Known rows, with every step that occurs
sisu/lasasit/gizet: [  7.3 -65.9   9.8 -22.3 -32.2  31.4  -7.9  10.7  -3.7   7.3  -1.6  13.3
 -40.2 -28.5  13.9  29.2 -22.6 -12.2]
lasasit/gizet/ritok: [  0.5 -49.8   1.9 -25.4   0.4   0.5 -38.0  -9.8  12.5 -32.6  -6.8  -6.3
 -50.3   7.2  -5.2 -12.4  11.8 -29.8]
gizet/vaga/nifa: [  4.2 -20.1  -7.6  68.9 -23.3   8.2  17.1 -29.8 -10.1 -50.1  -4.5 -64.4
   0.6  -3.7  14.4 -27.7 -47.0 -15.5]
nifa/vaga/gizet/ritok: [ -9.6 -17.0 -50.4  30.2  -3.3   6.2  -3.1 -34.9  -0.7 -33.1   4.9 -11.4
 -72.2  14.8 -37.7 -12.4 -21.7 -52.2]
sisu/lasasit/gizet/vaga/nifa/ritok: [  5.5 -62.8  -7.3  36.7 -41.7  35.4  11.1 -19.3 -19.2 -35.7 -21.6 -44.2
 -13.8 -27.5  15.2   3.7 -51.6 -15.9]
tebi/gizet/vaga/sisu: [-19.5   2.5  38.7  10.7  31.8  -0.1  -4.7 -27.5   9.1 -29.9  31.1 -14.8
 -25.7  -6.9  35.1 -30.1 -44.5 -34.2]
tebi/gizet/ritok/nifa/vaga: [-20.3  24.9   5.3  21.4  50.7  -3.6 -42.6 -15.3  -2.4 -88.3  37.1   3.9
 -35.8  14.8 -16.2 -30.5 -23.6 -58.6]
ritok/nifa: [ -3.9   9.8 -18.9  22.7   0.1  13.0  -9.4  -9.4 -21.8 -58.5  27.6   7.7
  -6.9 -17.4  -3.1   5.2 -29.0 -28.3]
tebi/gizet/ritok/nifa/vaga/sisu: [-13.0  24.9  16.9  18.8  46.6   7.1 -20.0 -21.5  -2.7 -84.4  44.4   2.7
 -52.7   4.9  -7.7 -29.6 -34.7 -59.4]
ritok/nifa/vaga/sisu/lasasit/gizet/tebi: [ 11.0 -48.1  12.8  16.3 -33.4  42.0  -6.8 -19.6 -14.4 -81.3  59.0 -13.8
 -75.2 -43.7 -13.2  10.5 -31.7 -42.6]
gizet/vaga: [-13.9 -20.2   7.3  29.6 -14.7   2.5   3.6 -17.4  -3.9 -32.7  21.0 -34.5
  -4.8  -3.8   9.1 -10.5 -32.6 -33.9]
ritok/nifa/vaga/sisu/lasasit/gizet: [ 18.4 -53.1   1.5  23.5 -45.7  62.4  14.7 -10.4 -15.8 -69.3  47.8   1.4
 -55.8 -30.9  -4.7  39.2 -55.1 -40.8]
gizet/vaga/sisu: [ -5.3 -21.7  21.5  25.8 -19.0  15.9  32.1 -25.2  -3.2 -27.2  31.1 -36.4
 -24.3 -15.6  18.7  -8.8 -46.6 -34.3]
sisu/lasasit: [ -2.6 -19.5   7.9  -0.8 -20.2  25.3  19.4  15.6 -20.3  16.6   6.7   8.7
 -25.6 -29.9   6.6  20.6 -38.0 -14.3]
sisu/lasasit/gizet/vaga: [  2.4 -83.5  17.8  -0.6 -35.3  21.2  -1.3   8.6   2.7 -11.3  11.7 -10.6
 -27.3 -23.6  14.8  21.1 -33.0 -31.2]
sisu/lasasit/gizet/vaga/nifa: [ 17.0 -83.1   5.9  30.8 -42.3  26.4   8.9  -2.0  -3.2 -25.9  -8.1 -34.8
 -23.2 -23.2  19.3   7.1 -45.6 -17.1]
lasasit/sisu: [  3.3  14.0  -3.6  15.4 -36.6  23.5  14.8   7.6 -13.4  24.6  32.8   0.5
 -24.7 -10.7  15.0  34.0 -18.4   0.3]
gizet/ritok: [-11.5   2.4  -1.1  -1.4  16.0 -10.3  -8.5  -4.7  -5.0 -22.5   2.7 -12.0
 -33.7   6.7 -14.3 -24.0  -2.8 -34.5]

Rows
[ -3.1  -7.2 -63.3  50.8 -12.3  22.2  -5.6 -35.0 -17.1 -70.4  30.9   6.5
 -43.6  -7.4 -28.2  11.5 -43.7 -48.8] : ritok/nifa/vaga/gizet
[ 16.7 -52.7  14.8 -13.0  -8.1  24.5  16.9  10.3  -6.4 -32.8  24.8  12.3
 -60.5 -33.7   1.0  14.5 -33.4 -45.7] : vaga/sisu/lasasit/gizet/ritok/nifa
[  5.1 -12.0   2.7  31.2  -9.3  28.7  29.9   2.8 -21.3 -68.0  46.2  -9.2
 -54.6 -15.3 -29.9   8.0 -46.2 -66.0] : gizet/ritok/nifa/vaga/sisu/lasasit
[  9.5 -56.3  36.3 -30.4 -22.7  24.0   0.9  -8.9  -2.1   0.7  21.3  -7.3
 -80.1 -51.8  15.6  -1.3 -15.6 -14.2] : vaga/sisu/lasasit/gizet/tebi
[ -5.6   3.4 -16.5  37.2   1.7  11.6  -9.9 -11.0 -16.7 -91.5  37.3 -16.3
 -35.3   8.8 -37.9  -8.3 -20.6 -61.6] : gizet/ritok/nifa/vaga
[ -2.0  25.1 -36.7  53.6 -19.1  33.0  11.7 -50.1 -38.5 -41.7 -39.2 -48.5
  -3.7 -14.6   8.8 -24.4 -43.4  12.3] : vaga/nifa/ritok
[ 16.3 -65.0  18.9   5.1 -59.3  69.0  24.7 -13.8  -6.4 -21.8  27.0 -11.2
 -73.4 -24.8   4.9  36.8 -49.6 -21.9] : nifa/vaga/sisu/lasasit/gizet
[  6.6 -72.7  20.7  -0.3 -30.6  22.5  -2.0 -27.9  13.5 -35.4  19.2 -27.9
 -40.2 -12.5  25.1   1.3 -27.3 -29.2] : lasasit/gizet/vaga/sisu
[  9.2 -64.0  -1.6   7.7 -24.3  30.6 -12.3  12.0  -6.7 -61.3  27.0   1.7
 -54.2 -12.3 -24.8  23.2 -26.0 -55.4] : sisu/lasasit/gizet/ritok/nifa/vaga
[-23.2  24.5   0.0  54.6  28.5   3.4 -17.5 -50.1 -13.8 -61.1 -13.5 -48.2
   5.7  -0.5  26.7 -50.6 -51.4 -15.9] : tebi/gizet/vaga/nifa/ritok
[ 16.2 -61.1  24.2 -23.8 -34.8  43.6  23.5   0.0  -4.3  12.4   9.8   9.6
 -60.7 -39.4  24.8  27.6 -38.0 -13.3] : vaga/sisu/lasasit/gizet
[-14.4 -13.8 -39.3  26.6 -10.2   2.7 -24.9 -52.3  -4.0 -34.8  21.0 -23.2
 -82.3 -13.4 -30.3 -25.3 -11.7 -33.0] : nifa/vaga/gizet/tebi
[-12.5  -7.5 -52.9   3.7  28.9 -26.1  -7.4 -21.7   1.6   0.0 -14.5   9.3
 -58.1   4.8 -22.9 -27.5  -8.1 -45.5] : vaga/gizet/ritok
[ 12.7 -51.3  -1.9   7.6 -16.0  30.3 -16.6 -22.7   3.0 -89.5  33.4 -12.5
 -67.4  -0.6 -18.1   2.3 -16.9 -54.7] : lasasit/gizet/ritok/nifa/vaga/sisu
